Each row was made from one small tree. Brackets hold a mark, then the marks that hang from it, in alphabetical order. Every link used is in the known rows. Write each row's tree.
Known rows:
[piduf feze]: 2.921	-0.841	-1.324	-3.591	-1.388	-1.546	1.999	-2.256	0.466	-2.628	0.175	2.674	-0.244	2.008	1.566	-2.864	-2.365	3.430	2.303	1.094	-2.495	-0.274
[logol donu]: 4.587	-1.944	-3.508	-2.202	-0.898	-3.461	0.140	0.606	3.011	-2.502	-4.006	3.556	-1.729	5.604	0.389	-1.372	-1.176	3.850	0.436	0.630	-0.177	-1.389
[foso [muma rigop]]: 1.858	-2.043	-2.058	-4.950	-0.907	-2.667	-2.468	1.119	1.392	-1.552	-1.960	4.143	-1.554	-1.903	0.599	-2.199	1.423	3.971	0.487	2.657	-0.813	1.286
[feze fotu leris]: 4.176	1.751	0.471	3.069	0.707	1.082	-1.993	1.322	1.656	-1.212	-2.366	0.085	2.587	1.741	0.402	0.115	0.648	0.986	0.528	-0.684	-1.218	-1.150
[muma donu rigop]: 5.078	-0.435	0.239	-3.943	-2.121	-5.372	0.028	0.497	1.782	-1.911	-4.023	4.149	-2.849	3.313	0.520	-0.864	0.647	2.894	-0.531	1.921	0.192	-2.107
[tebab [foso [muma donu]]]: 5.417	0.952	-2.827	-3.927	-3.186	-3.930	-3.783	2.648	1.044	0.727	-4.431	4.972	0.499	3.949	0.682	-3.169	0.417	5.328	1.725	0.675	-0.258	0.348
[piduf [feze fito]]: 2.103	-2.166	-1.750	-2.153	-0.772	-2.057	2.850	-2.012	0.233	-1.794	-0.506	0.773	-1.451	2.292	-0.957	-1.295	-2.141	0.358	2.716	1.826	0.711	1.095
[fito [muma donu [rigop logol]]]: 2.802	-2.145	0.407	-1.808	-1.345	-5.778	-0.732	-0.504	-1.807	-0.448	-4.331	4.752	-1.000	0.310	1.474	-3.380	0.217	5.564	-2.610	1.906	-0.948	-0.011
[rulir [feze fito fotu lenoni leris negi]]: -1.852	1.503	2.232	4.571	2.280	4.490	2.724	-0.223	-2.002	0.317	2.127	-1.981	-0.142	1.167	-1.774	3.460	-0.891	-3.496	0.151	-5.072	1.372	0.713
[lenoni [feze negi]]: 1.091	-0.041	-0.396	-0.673	2.495	0.290	1.589	-2.579	-0.006	-2.272	-0.646	0.874	1.399	0.308	2.369	-3.918	-3.006	3.694	1.779	1.048	-2.298	1.508
[fotu [feze lenoni leris sezufi]]: -3.406	2.795	-0.331	-2.650	-2.066	2.200	1.442	2.508	1.639	0.220	2.446	-0.322	-1.415	-0.120	0.630	3.231	1.279	-3.101	-0.760	-1.247	-3.661	-3.814
[feze lenoni leris negi sezufi]: -2.904	1.706	1.445	0.021	0.676	1.595	0.350	0.896	-0.700	-0.323	0.798	-2.006	-1.052	0.440	1.637	1.409	0.302	-1.898	-3.845	-0.185	-2.681	-0.415
[lenoni [feze fito fotu leris negi sezufi]]: -1.720	0.136	2.369	3.858	1.846	3.920	-0.417	-0.771	0.947	1.697	2.418	-4.925	2.544	-1.687	-1.845	0.910	-0.860	-2.621	1.044	0.912	2.478	0.833
[rigop logol]: 1.829	-2.175	-1.324	0.799	-0.298	-0.722	1.542	-0.221	-0.487	-2.449	-4.415	2.905	0.865	2.286	3.033	-3.412	-1.629	5.748	-0.750	2.751	-4.371	-0.299
[rulir [feze leris negi sezufi]]: -3.848	1.052	-0.304	-1.464	0.153	2.970	0.643	-0.692	-0.127	-0.644	4.102	0.032	1.776	-0.058	1.576	0.073	-1.035	-0.251	-0.318	0.226	-2.039	-0.514
[piduf [feze [fito muma] fotu leris negi sezufi]]: -1.251	-0.960	1.816	2.052	0.535	1.958	-1.900	-2.728	-1.787	2.366	4.696	-4.366	3.178	-3.596	-1.458	-0.775	-0.150	-2.576	0.273	-0.163	3.275	2.127
[sezufi [feze fito fotu leris negi]]: 0.364	2.560	1.085	5.632	1.057	2.489	0.589	-0.964	-0.994	-0.970	0.403	-1.879	3.977	0.405	0.653	1.304	0.096	-3.173	3.515	-1.535	1.534	0.931
[fotu [feze [fito [muma donu]] negi sezufi]]: -0.272	-1.002	-1.910	-2.206	-2.008	-0.561	-0.936	0.004	-0.130	1.951	1.415	-1.109	1.554	-0.152	-0.903	-1.506	1.994	-1.609	0.891	1.837	2.423	-0.263
[feze fotu lenoni sezufi]: 1.809	-0.648	2.028	0.152	-2.667	2.393	-1.250	2.537	1.321	1.849	0.974	-0.071	-2.815	0.155	-1.187	1.335	0.384	3.378	-1.587	-0.318	-1.474	-3.611
[rulir [feze leris negi]]: -1.471	1.782	-0.826	0.077	2.184	1.949	1.785	-1.606	-1.006	-2.771	1.249	1.296	2.564	1.514	2.466	-0.831	-1.667	0.023	0.786	-1.600	-2.395	0.904
[piduf [feze fotu leris negi sezufi]]: 0.025	0.432	2.929	1.078	-0.913	4.146	-0.492	-2.274	0.008	-0.215	4.578	-2.441	3.926	-1.195	1.971	-0.925	-0.860	-0.187	0.748	-0.288	-0.817	-1.380
[lenoni feze]: 2.101	-0.010	-1.368	-2.005	0.740	-1.153	1.192	-0.846	1.418	-1.748	-1.308	2.368	-0.493	1.031	0.476	-2.674	-2.687	4.308	2.263	1.339	-2.504	0.270

Write each row's tree:
-0.722	1.128	-1.324	1.091	2.439	-3.220	-0.600	1.443	-2.052	0.696	-2.523	-1.081	-2.980	0.430	-3.125	1.820	0.680	-3.378	-2.704	-1.573	0.803	3.409
[feze [fito muma] lenoni leris]
0.241	1.615	2.506	1.757	-1.394	2.719	-1.533	3.126	1.070	1.529	1.139	-1.598	-1.372	0.441	-1.141	3.137	1.220	-0.353	-2.430	-1.572	-1.641	-3.060
[feze fotu lenoni leris sezufi]
-1.963	1.376	-0.349	-1.966	-0.083	0.420	-0.426	0.708	2.007	0.039	1.668	-0.404	0.134	-0.318	-0.467	0.060	-1.345	0.291	0.383	2.001	-2.271	-0.682
[lenoni [feze leris sezufi]]
-3.247	2.306	-1.039	1.198	3.159	0.324	1.495	-0.636	-2.334	0.235	0.335	-2.337	0.618	-1.748	-0.044	1.255	1.261	-5.818	-0.627	-3.126	0.394	2.355
[fotu [feze [fito muma] lenoni leris negi]]
-3.875	1.423	0.259	1.500	2.712	1.878	4.224	-0.624	-2.496	-1.100	1.174	-0.947	-1.707	2.085	-1.016	2.923	-1.539	-4.228	-0.721	-3.368	0.147	2.082
[rulir [feze fito lenoni leris negi]]
-1.829	1.974	-1.927	-2.917	-2.017	1.623	-0.075	1.670	3.134	-0.484	1.805	-0.164	1.734	-0.217	1.482	1.052	1.450	-2.002	1.053	1.425	-3.010	-3.448
[fotu [feze leris sezufi]]
1.372	-3.426	-2.073	-3.831	-2.045	-5.578	-1.252	0.067	1.320	0.390	-4.990	6.414	-1.738	0.863	2.929	-2.768	-1.428	7.253	-0.296	1.053	0.538	-0.095
[tebab [foso [muma [rigop [logol donu]]]]]
-1.663	1.432	-2.649	0.987	3.170	-0.201	0.047	-1.493	-1.015	-0.324	-0.398	-2.081	3.713	-1.877	0.880	-1.034	1.238	-4.646	1.295	-0.463	1.003	2.859
[fotu [feze [fito muma] leris negi]]
0.052	1.042	3.104	3.946	-0.275	1.044	-2.827	2.073	-2.210	3.606	0.892	-4.007	-0.241	0.641	-3.653	2.412	2.437	-3.892	-3.543	-2.402	3.536	0.643
[feze [fito [muma donu]] fotu lenoni leris negi sezufi]
2.221	-2.962	-0.653	-2.669	-2.945	-2.408	-1.024	1.710	-0.761	-1.757	-3.919	5.470	0.014	1.285	1.437	-2.969	1.204	5.273	-0.879	2.551	-1.922	0.140
[foso [muma donu [rigop logol]]]
2.008	-0.274	0.980	2.081	2.062	-3.532	-3.194	-0.092	0.433	1.618	-1.981	-0.979	-0.662	-3.184	-2.819	1.053	1.877	-1.727	-0.765	-0.008	4.391	1.835
[feze [fito [muma rigop]] fotu leris]
0.958	-5.104	-2.522	-3.031	-1.761	-2.907	-0.480	0.751	0.992	-2.055	-3.587	5.694	-1.266	0.969	1.597	-2.368	-0.101	5.789	-0.856	1.828	-0.653	0.283
[foso [muma [rigop [logol donu]]]]
1.873	-4.198	-0.755	-1.809	-0.986	-4.724	2.163	-0.974	1.599	-2.544	-4.723	4.798	-2.638	2.801	2.554	-1.533	-1.596	5.336	-1.636	1.825	-0.586	-2.024
[muma [rigop [logol donu]]]
-5.300	1.456	0.155	0.017	0.260	2.982	2.721	0.789	0.002	0.612	2.343	-3.784	-0.707	-0.568	0.123	3.653	1.258	-6.828	-0.815	-0.673	-0.307	-1.116
[fotu [feze fito lenoni leris negi sezufi]]
3.685	-2.534	0.464	0.448	0.871	-3.940	-2.824	-0.721	0.590	2.041	-2.131	0.568	-2.110	-3.486	-2.755	-0.682	1.188	2.059	0.097	1.440	4.552	1.227
[feze [fito [muma rigop]] fotu]
0.390	1.237	0.325	-0.559	1.597	0.344	2.131	-3.563	-1.187	-3.684	0.847	-0.242	3.130	1.297	3.592	-2.193	-1.999	-0.860	0.924	-0.489	-2.480	1.421
[piduf [feze leris negi]]
0.841	-1.863	1.506	1.509	-2.179	1.731	-0.321	2.697	1.181	2.884	0.199	-2.116	-4.105	0.665	-3.778	2.796	0.593	0.141	-1.345	0.529	1.690	-1.994
[feze fito fotu lenoni sezufi]
-2.049	0.289	2.385	4.050	1.669	2.014	-2.676	0.876	-2.187	3.566	1.807	-4.900	-0.223	-2.841	-2.665	2.097	1.667	-3.402	-3.374	-1.734	2.708	1.689
[feze [fito muma] fotu lenoni leris negi sezufi]
2.634	0.062	-1.172	2.290	-0.942	-0.867	-2.019	-0.100	-1.192	1.631	0.408	1.016	0.922	-1.607	-2.146	-0.860	0.318	2.051	4.107	-0.759	2.368	1.203
[sezufi [feze [fito muma] fotu]]
-6.523	0.852	1.313	-2.249	1.140	-1.081	0.731	-0.757	-0.992	2.547	3.396	-2.839	-2.670	-5.823	-0.395	3.172	2.396	-6.430	-2.573	-0.788	2.248	0.344
[fotu [feze [fito [muma rigop]] lenoni leris negi sezufi]]
0.670	1.050	1.771	5.366	3.835	2.835	0.721	-1.658	0.093	-0.319	-0.426	-3.555	3.297	-0.143	-0.939	-0.003	-1.528	-2.389	2.093	-0.908	2.026	2.202
[lenoni [feze fito fotu leris negi]]
-2.377	1.918	2.247	0.365	-2.057	4.770	0.265	2.418	0.221	2.112	4.919	0.237	-1.660	0.089	-2.008	4.008	-0.386	0.075	-0.750	-3.644	-1.602	-3.566
[rulir [feze fotu lenoni leris sezufi]]
-2.424	2.592	3.716	3.374	2.001	-1.094	-0.069	-1.541	-3.568	1.557	2.147	-1.202	-1.183	-4.691	-0.743	2.959	1.095	-3.890	0.017	-4.391	3.250	1.955
[sezufi [feze [fito [muma rigop]] fotu lenoni leris negi]]
1.482	-2.725	0.921	2.729	-0.341	2.674	-1.354	-0.026	1.226	1.406	0.184	-3.242	1.097	-0.367	-0.932	-0.560	0.359	0.746	0.041	2.979	2.641	-0.410
[feze fito fotu negi sezufi]
-2.689	0.693	-2.395	-1.404	-1.360	1.006	0.838	1.706	2.843	0.410	1.072	-2.143	0.488	0.117	-1.080	2.617	1.700	-5.050	1.539	2.279	0.260	-1.919
[fotu [feze fito leris sezufi]]
-0.387	0.113	-2.207	0.650	1.084	-2.214	-0.022	-2.283	-2.963	-0.364	0.183	0.644	1.261	-1.494	0.675	-2.523	-0.621	0.578	2.719	0.502	1.275	3.805
[sezufi [feze [fito muma] negi]]
-2.739	0.497	0.128	-2.803	-1.643	3.243	2.353	0.057	0.476	0.022	2.920	-0.310	-0.849	-1.137	2.770	0.193	0.257	0.057	-0.380	-0.226	-3.319	-3.195
[fotu [feze lenoni negi sezufi]]
